Each row comes from the steps of one path. Every step used is in the known rows, and no mark comes twice. Write the path behind each row, first mark first.
Known rows
zosesa -> dimifo -> zibaso: [ -6   1 -12 -10  -5   7  28  -7  11  -9  21  -5  15  23  -8  -3  17  14
 -12  12 -20  -3 -22 -16 -10]
masuza -> dimifo: [ 15  11   2  -6 -20  -2  -4 -20   2 -16   1  -9   5  -3  11 -34   5  -8
   7   8  -5  -1  11   9 -15]
bifol -> masuza: [  3   0 -13  -1   0  20 -20  23   2   3   7  12  -5   7  24 -23  -2  -4
   1  -8  -5  -4  17   4  24]
bifol -> dimifo -> zosesa -> masuza: [-10   0 -10  -6 -38  11 -18 -39  -8 -56  18   2  12   1  37 -15   4   5
   5  28 -18   7   1  -1  -4]
bifol -> dimifo -> zosesa -> zibaso -> masuza -> sisi: [-10 -14  22  23   9  36 -41  -9   3 -68  17  13   4  15  10 -19 -17 -15
  12   8 -35   7  -7  -7   4]
zosesa -> zibaso -> masuza: [  3  -7  23  16  35   7  -7 -21   2 -31  -2  -7  11  15 -29  19 -22  -8
  -9  -6 -30  -7 -10   1   3]
bifol -> dimifo -> zibaso -> zosesa -> masuza: [ 17 -14 -18 -16 -21  -2  11 -10  11 -41  15 -19  -4  46   4 -26   4 -12
  -3  21 -25  24   4 -17 -13]
zibaso -> masuza: [  4   0  18   9  26  -1  -3 -19   4 -26  -4   5  15  -6 -15  11  -1  -3
  -5   6  -9  -3  -9  -7  -9]
dimifo -> zosesa -> bifol: [-30   6  -3 -15  18  13   1 -38   3 -13  19   3 -21 -15  -8  29  -8  10
   5   6  10  -5 -13  -1   9]
bifol -> masuza -> sisi: [ -2  -7   3   2   2  36 -26  43  10  -1  13  20  -7  14  35 -30  -1 -10
   3  -2  -7   1  13 -11  15]
zibaso -> zosesa -> dimifo -> masuza -> kebi: [  3   4 -10  -8 -40  18  13  27   7 -19   8 -16  -5  20 -24  11   0  -3
  -4   8  -4   5 -43  -9 -47]
zosesa -> dimifo: [-16   6  -1 -12 -21  13   5  -8   1   1   8  -8  25  13   8  14   9   8
 -11  14  -5  -4 -25 -22 -19]
masuza -> dimifo -> zosesa: [-10   7  -8  -8 -30  10 -16 -28   2 -42  17  -2   3 -19  32 -38   5  11
  20   8  -9   8   3  22  -6]
bifol -> zosesa: [-21  23  15   0  -4 -11  10   1   0  -6   6  -7   8   0   7  10  -9  -6
   8  -1  -4  -5   3   0  -1]
zibaso -> dimifo -> zosesa -> masuza: [ -7   7   8 -26 -27  -9 -11 -32   6 -42  18 -23  17  -5   2  22  -6  24
  -6  39 -23  -4 -16   1 -14]
bifol -> zosesa -> dimifo -> masuza: [-21  31  39 -11 -22   8  29  -9   7 -23   8  -5  16   9 -20  10  14   8
  -5  22 -20 -14 -18  -8 -22]
zibaso -> zosesa: [  1 -16  -8 -13  -8   0  -4  25  12  -6   1 -20 -11  25   0 -11  -7  -5
   6  -5   2  22  -5  -5  -6]
dimifo -> masuza: [ 10   4  29  -2   4   6  15  -3   5 -17  -2   9 -13  -3 -32  -5  12   5
   0   9 -10  -6   3  14  -4]
bifol -> masuza -> dimifo: [ 18  13 -10  -6 -19  16 -25  -2   3 -12   7   2   2   2  32 -55   4 -13
   7   0  -8  -2  28  12   7]
bifol -> zosesa -> zibaso -> masuza: [-15  13  35  14  30  -4   1 -18   2 -36   1 -13  16  15 -24  24 -28 -14
  -2  -6 -35 -11  -9   1   1]
dimifo -> zosesa -> masuza -> kebi: [-14   4 -33  -3 -40   8   1  -9  -7 -34  20  -7   6 -11  24  22 -14   9
  -4  16 -10   1 -28   7 -29]
zosesa -> dimifo -> masuza: [ -5  10  26 -11 -19  17  20  -9   6 -18   3   0  10   9 -26   4  21  13
 -12  21 -15 -10 -20  -7 -21]
zosesa -> zibaso: [ -1  -9   7   7  12   7  -8  -1  -1  -6   1 -15  -5  22 -19   8 -23  -8
  -3  -9 -24  -4   1   8  12]
zosesa -> bifol -> masuza: [ -6   9  -6 -15  26  23 -11  -5   4  12  11   9 -24   5  -1   9  -7 -12
  -6  -6   7 -17  13 -10  26]
zosesa -> masuza: [ -1   3   3 -13 -12  -2  10 -22  -1 -15   2 -10  16  10   7  15   0   2
 -18  24 -15  -5  -1  -8 -14]
masuza -> dimifo -> zosesa -> bifol: [-18  16   0 -21   0  11  -4 -56   6 -26  20  -5 -19 -17   0   4  -3   1
  10  10   6  -7  -3   4  -5]
dimifo -> zibaso -> zosesa -> bifol -> masuza -> kebi: [  6   1 -49 -11   8  21   3  30  13   3  25  -5 -41  23 -16   6 -20 -16
   0 -18   4   4 -13  -8   2]
dimifo -> zibaso -> masuza: [ 10  -3   8  10  39  -1  20 -21  12 -33   9  10   8   4 -26  -1   6   4
  -6   7 -24   0  -9  -5  -4]

Which path is each row?
[ 29  16  43 -14   0 -10   2  -3  14 -22  -2 -11  -6  -4 -61   8   6   9
  -5  26 -14 -14  -9  10 -12] : zibaso -> dimifo -> masuza
[  7  12  -2  -2  10   8 -14 -37  -7 -10   4   6 -21   7 -15   6  -1 -25
   5   6  14  -4   7 -19   4] : zosesa -> bifol -> dimifo
[ 10   8  39  -1  13  30  -4 -11   7 -29   8  20 -31  12 -25  -8  10 -21
   4  20  -1  -5   5 -17  -7] : zosesa -> bifol -> dimifo -> masuza -> sisi
[-10  -1 -10  -1 -16  29 -35  -9   3 -38  21  -7  -5   9  26 -46 -22   0
  15  -8 -34  -1  16  31  28] : bifol -> masuza -> dimifo -> zosesa -> zibaso
[  1  22  35  -8   6 -20 -12   2   7 -14   6 -42   7  19 -40  29 -37  -6
  -1   9 -29 -15 -10   4   3] : bifol -> zosesa -> zibaso -> dimifo
[ 19   7  -7 -15 -16  -7  30 -40  11 -35  18 -12   9  17   5 -31  14  -1
  -8  25 -30   0   8   3 -20] : zosesa -> masuza -> dimifo -> zibaso
[ 21  -3 -17  11  -3   1   2  -8   3 -27  15  13 -10  16  -2 -37  11 -11
  11   4 -14   8  11  -4  10] : bifol -> dimifo -> zibaso
[ -9  -3   1 -27  23   5   8  -9  14   6   6 -20 -31  22 -29  27 -13 -13
  -3  -2  16   7 -11 -20  -4] : zibaso -> zosesa -> bifol
[ -6   7   5 -13 -13  -7 -24  -8   7 -31  16 -14   2 -18  -4   8  -7  25
  11  19  -8   1 -18   9   2] : zibaso -> dimifo -> zosesa
[-17 -12  17  14  25  16 -17 -28   1 -52  10  -3   9   2 -13  11 -22   6
   1  -2 -35  -3 -14  11  10] : dimifo -> zosesa -> zibaso -> masuza
[-25   0  -4 -16 -24   6   0 -34   0 -39  18  -5  14  -4  26   8  -1  18
  -5  26 -19   2  -6   4  -8] : dimifo -> zosesa -> masuza
[-25  -8  10 -10 -20  23  -7  -4  11 -40  22   4  10   5  39  -4  -1  10
  -4  27 -20   5  -8 -11 -13] : dimifo -> zosesa -> masuza -> sisi
[  4  13  -5   1 -35  17  15  12  -1 -15   6  -2   3   2 -24  19   7   3
 -11  10  -6 -10 -40  -4 -42] : zosesa -> dimifo -> masuza -> kebi
[ -5  -2 -13 -25  19  24 -14  12  14  10  11  -6 -34  26  -4  -1 -15 -17
   0 -10   9   2   8 -13  22] : zibaso -> zosesa -> bifol -> masuza
[-24 -11  -3   6  -1  17 -14 -10  -1 -29  16 -10  -6   8  -1  -1 -23  10
   8  -7 -26  -3  -5  20  22] : dimifo -> zosesa -> zibaso
[ 22  21  -3   9  -9  13   1 -14  -8 -24   4  11 -35  -4 -43  13  -3 -24
   4   7   9 -10 -17  -2 -24] : zosesa -> bifol -> dimifo -> masuza -> kebi
[-21  23  18 -16 -16 -13  22 -20   0 -21   9 -17  24  10  12  24  -7  -5
 -10  23 -22  -9   2  -9 -16] : bifol -> zosesa -> masuza
[-23  18  -3  -9  -9  -1  38  -6  10 -14  25 -12  23  21  -1   7   9   9
  -4  11 -26  -6 -22 -19 -11] : bifol -> zosesa -> dimifo -> zibaso
[-16  -8 -10 -23 -33  15   1  13  12  -7   7 -26  16  35   6   3   1   3
  -5  10  -3  15 -29 -25 -25] : zibaso -> zosesa -> dimifo
[ 17  13  17   0   1  -2  -6 -38   6 -39  -3  -3  18  -7   0 -25   5 -11
   3  12 -13  -1   2   3 -23] : zibaso -> masuza -> dimifo
[  0 -10  -3 -25 -19  -2   9  -2   9 -19   4 -28   4  34   8   4  -8  -4
 -11  19 -13  15  -6 -11 -22] : zibaso -> zosesa -> masuza
[  4  18  70  -3  11   5  -4  20  19 -33  10 -17  -7  20 -47  11 -18  -7
   0  20 -35 -14  -7  -2  -9] : bifol -> zosesa -> zibaso -> dimifo -> masuza -> sisi
[ 15   1 -23  19  13  -1  15   1   4 -30  12   5  -1  -4 -26  13  -7  -4
  -5  -4 -15  -1 -31  -1 -25] : dimifo -> zibaso -> masuza -> kebi
[-35  25  11 -12 -27   2  13  -6   2  -6  11 -17  35  14  15  21   1   3
  -4  13 -12  -8 -21 -21 -19] : bifol -> zosesa -> dimifo
[ 20   6  -8  -5  -4  -5  21 -19  11 -22  15  -3  -3   9  -1 -46  14  -1
   5   6 -18   3  10  12  -6] : masuza -> dimifo -> zibaso
[-18  17  17   0  16  -1  32 -24  12 -37  19  -3  35  13 -14  18   7   6
  -9  14 -34  -8 -28 -22 -21] : bifol -> zosesa -> dimifo -> zibaso -> masuza
[ -6  -8   9  21  11  19 -34 -35  -4 -68  10   4   6   6  -5  -9 -19  -7
  12   3 -35   4  -6   7  14] : bifol -> dimifo -> zosesa -> zibaso -> masuza
[-26   7 -13 -14  15  31 -20 -13   3  -8  25  13 -24  -8  14   2  -9   4
   5  -4   3  -9   7   1  34] : dimifo -> zosesa -> bifol -> masuza
[ 14  14   6 -19 -32  -5   8 -42   5 -31   3 -17  20   7  15 -20   5  -8
 -10  28 -18  -3  10   1 -30] : zosesa -> masuza -> dimifo
[ -9   2  38  -7 -13  35  10  13  14 -21  11   8   7  18  -9  -4  19   4
 -10  24 -16  -7 -22 -22 -25] : zosesa -> dimifo -> masuza -> sisi
[  4  -2  40   3   5  24   8  20  14 -20   5  17 -14   6 -16 -14  11  -4
  -1  14 -10  -3   0  -3 -11] : dimifo -> masuza -> sisi
[ 19   4  23  -7   8 -13 -22  -1   6 -10   1 -36   2  20 -47  23 -29   1
  -7   9 -24 -12 -12   4   4] : zosesa -> zibaso -> dimifo
[ -3   6 -36   6 -55  12 -20 -17 -13 -51  19  -1   3  -6  31   2 -11  -5
   5  19  -9   5 -21   2 -26] : bifol -> dimifo -> zosesa -> masuza -> kebi
[  9  20  -4 -20   2  18 -14 -27   7  -3  10   1 -16   2   9 -25  -1 -18
   2   3   2 -13  21   2   9] : zosesa -> bifol -> masuza -> dimifo
[ 16  31  27   4 -12 -11   1  18   4 -26   7 -28 -11   6 -63  34 -32  -8
   0   7 -26 -20 -27  16 -24] : bifol -> zosesa -> zibaso -> dimifo -> masuza -> kebi
[ 12  27  61  -7  10 -12   4  -1  12 -30   3 -29  -5  15 -69  21 -19  -1
  -1  16 -38 -19  -7  15  -2] : bifol -> zosesa -> zibaso -> dimifo -> masuza
